What can hang from each mark:
A: B N
B: A V Z
N: A J
P: C
V: B F
C: F
F: V

Every row comes from one small tree of marks. The marks that hang from a mark follow it in brackets, in alphabetical order. Every link used is in the known rows. Which tree was each row made from?
Known rows:
N{A{B{V{F} Z}} J}: -3.295 -0.351 0.267 0.767 3.147 -0.040 1.626 1.432 -0.321 0.923 -1.500 0.439 -1.496 -1.027 1.785 0.434 3.011 -1.239
C{F{V{B{A}}}}: 2.229 -1.844 -1.774 1.706 0.896 2.746 -1.498 1.509 0.295 0.515 4.049 0.206 0.230 -0.412 1.157 1.293 1.470 -0.104
C{F{V}}: 3.166 -1.488 -1.996 0.527 0.917 2.896 -0.053 2.180 -0.382 2.795 2.796 -0.232 0.530 -1.019 0.842 1.603 -0.687 1.239
A{N}: 0.968 -1.365 -1.320 1.501 -2.083 3.146 0.655 1.546 -0.247 2.751 -4.060 -0.386 0.574 -1.285 0.764 0.376 -3.979 2.148
B{A{N{J}} V}: -1.053 -0.433 -1.333 0.895 -0.618 1.351 -0.669 0.591 -0.177 0.047 -3.220 0.187 -1.182 -0.531 2.140 -0.098 0.845 -0.186
V{F}: 2.784 -0.563 -0.973 1.090 1.338 1.657 0.550 0.742 0.069 2.648 0.227 -0.041 0.318 -1.398 0.604 1.649 -1.666 1.231
B{A{N{J}} V{F} Z}: -1.266 -0.842 -0.386 0.779 1.001 1.300 -0.378 -0.309 -0.256 -0.579 -0.800 0.685 -2.533 -1.629 1.939 -0.135 3.703 0.218
P{C{F{V{B{Z}}}}}: 1.170 -1.973 -1.020 -0.100 0.766 2.846 -1.928 2.427 -1.167 0.462 6.190 -0.159 0.731 -0.500 1.787 1.101 -1.017 1.258
P{C{F{V{B{A}}}}}: 1.994 -1.460 -1.319 0.737 1.108 2.970 -2.415 2.270 -0.866 -0.241 6.120 -0.010 0.747 0.115 1.904 1.224 -1.113 0.563
N{A J}: -0.600 0.045 -0.943 1.518 1.464 1.905 2.735 1.392 -0.535 2.532 -4.710 0.780 0.020 -0.958 0.706 1.570 -0.658 -0.748
V{B{A} F}: 1.475 -1.049 -0.667 2.400 1.378 1.431 -1.297 -0.004 0.901 -0.170 1.546 0.470 -0.063 -0.664 0.979 1.344 1.095 -0.425
B{A{N{J}} V Z}: -2.600 -1.248 -1.090 0.659 -0.955 0.916 -0.550 0.377 -0.723 -1.150 -2.840 0.061 -2.089 -1.142 2.291 -0.342 2.535 -0.144
A{B{V{F}} N{J}}: -1.611 -0.628 0.152 0.384 1.033 1.158 0.113 1.823 0.692 2.366 -1.480 0.508 -1.082 -0.694 1.817 -0.492 -0.121 0.796
C{F{V{B{A{N} Z}}}}: 0.845 -2.772 -1.303 1.798 -0.354 3.763 -1.201 1.429 0.111 0.004 2.657 0.331 -0.555 -1.125 1.090 0.410 1.765 0.980
F{V{B{A Z}}}: -0.069 -2.514 -1.076 1.908 -1.036 0.457 -1.578 1.118 0.160 -0.662 3.206 0.001 0.446 -1.030 1.249 1.358 3.084 -1.540
P{C{F{V{B{A Z}}}}}: 0.812 -2.081 -1.173 0.531 0.903 2.722 -2.225 2.053 -1.267 -0.951 6.331 -0.167 0.130 -0.348 2.041 1.081 0.238 0.626
P{C}: 1.216 -0.662 -1.271 0.010 -0.354 1.655 -0.648 2.203 -1.536 1.543 0.692 -0.879 1.362 -0.379 1.690 1.317 -5.042 1.384

Which tree is each row?
-2.571 -1.654 -0.626 1.893 0.090 0.874 1.688 2.231 -0.840 0.832 -3.407 -0.972 0.023 -1.016 1.234 0.655 -0.548 -0.270
N{A{B{Z}}}
-2.523 -2.181 -0.663 2.090 -1.211 1.931 -0.361 0.461 0.331 -0.950 -2.713 0.731 -1.172 -0.849 1.267 0.187 1.556 -0.311
V{B{A{N{J}} Z}}
-2.287 -1.631 -0.393 1.147 -0.715 1.826 1.375 2.567 0.395 2.789 -4.719 0.246 -0.370 -0.547 1.266 -0.085 -2.675 0.883
A{B N{J}}
2.534 -1.770 -1.644 1.046 0.853 2.827 -1.034 1.972 0.342 2.010 3.900 0.153 0.809 -0.528 0.948 1.315 0.070 0.641
C{F{V{B}}}
-1.073 -1.767 0.109 2.283 0.936 2.387 -0.162 -0.254 0.823 -0.552 -0.662 1.468 -1.698 -1.435 0.935 0.387 2.759 0.127
V{B{A{N{J}} Z} F}
-0.079 -0.843 -1.082 0.794 1.158 -0.176 -1.369 -0.327 -0.714 -1.443 1.733 -0.561 -1.597 -1.370 2.075 0.678 3.548 -0.360
B{A V{F} Z}
-3.628 -2.323 -0.219 0.802 -1.055 1.471 1.490 2.355 -0.094 1.661 -4.437 0.043 -1.156 -1.095 1.351 -0.300 -1.045 0.906
A{B{Z} N{J}}
-1.566 -1.599 -1.379 1.010 -1.930 1.104 -1.344 0.377 -0.945 -1.441 -2.134 -0.931 -1.370 -1.248 2.220 -0.495 1.322 0.491
B{A{N} V Z}
1.537 -0.037 -1.309 1.032 1.501 0.192 -1.601 -0.057 -0.151 -0.342 1.596 -0.404 -0.750 -0.795 1.968 0.890 1.714 -0.298
B{A V{F}}
0.244 -2.441 -0.971 1.335 -1.204 0.599 -1.093 1.524 0.216 1.008 3.162 0.063 1.085 -1.222 0.899 1.388 1.535 -0.801
F{V{B{Z}}}
-3.004 -2.172 -0.585 0.435 -2.121 0.623 -0.783 2.177 -0.368 0.551 -2.294 -1.321 -0.634 -0.865 2.209 -1.106 -0.885 1.208
A{B{V Z} N}
2.318 -1.341 -1.207 0.049 1.011 3.187 -2.004 2.608 -0.813 1.351 6.126 -0.032 1.342 -0.013 1.701 1.207 -2.482 1.254
P{C{F{V{B}}}}
-1.345 -1.275 -1.782 0.603 -0.717 -0.657 -1.638 0.293 -1.177 -1.894 -0.272 -1.194 -1.151 -0.881 2.391 0.476 2.464 -0.706
B{A V Z}
-1.979 -1.967 -1.040 1.750 -1.076 2.080 0.986 0.611 -0.629 -0.320 -4.113 0.369 -1.728 -1.512 1.334 0.400 0.953 0.399
B{A{N{J}} Z}
0.019 -1.798 -0.460 2.185 1.070 1.126 -1.122 -0.306 0.388 -1.218 1.851 0.330 -0.841 -1.214 1.099 1.126 2.668 -0.398
V{B{A Z} F}
-1.582 -1.384 -0.380 0.082 1.047 -0.842 -0.950 1.472 -0.235 0.451 1.570 -1.148 -0.835 -0.951 2.136 0.143 1.395 0.164
A{B{V{F} Z}}
0.495 -1.713 -0.321 1.395 0.947 1.287 -0.581 0.207 0.527 0.632 1.743 0.285 -0.113 -1.372 0.758 1.174 0.918 0.461
V{B{Z} F}
0.236 0.007 -0.624 1.069 1.326 1.725 -0.495 0.051 0.260 0.545 -1.104 0.886 -1.651 -1.065 1.820 0.084 1.971 0.204
B{A{N{J}} V{F}}
1.288 -0.400 -0.908 1.477 0.248 1.914 -1.427 0.080 0.037 0.107 -0.329 -0.125 -0.968 -1.174 1.797 -0.043 0.680 0.899
B{A{N} V{F}}
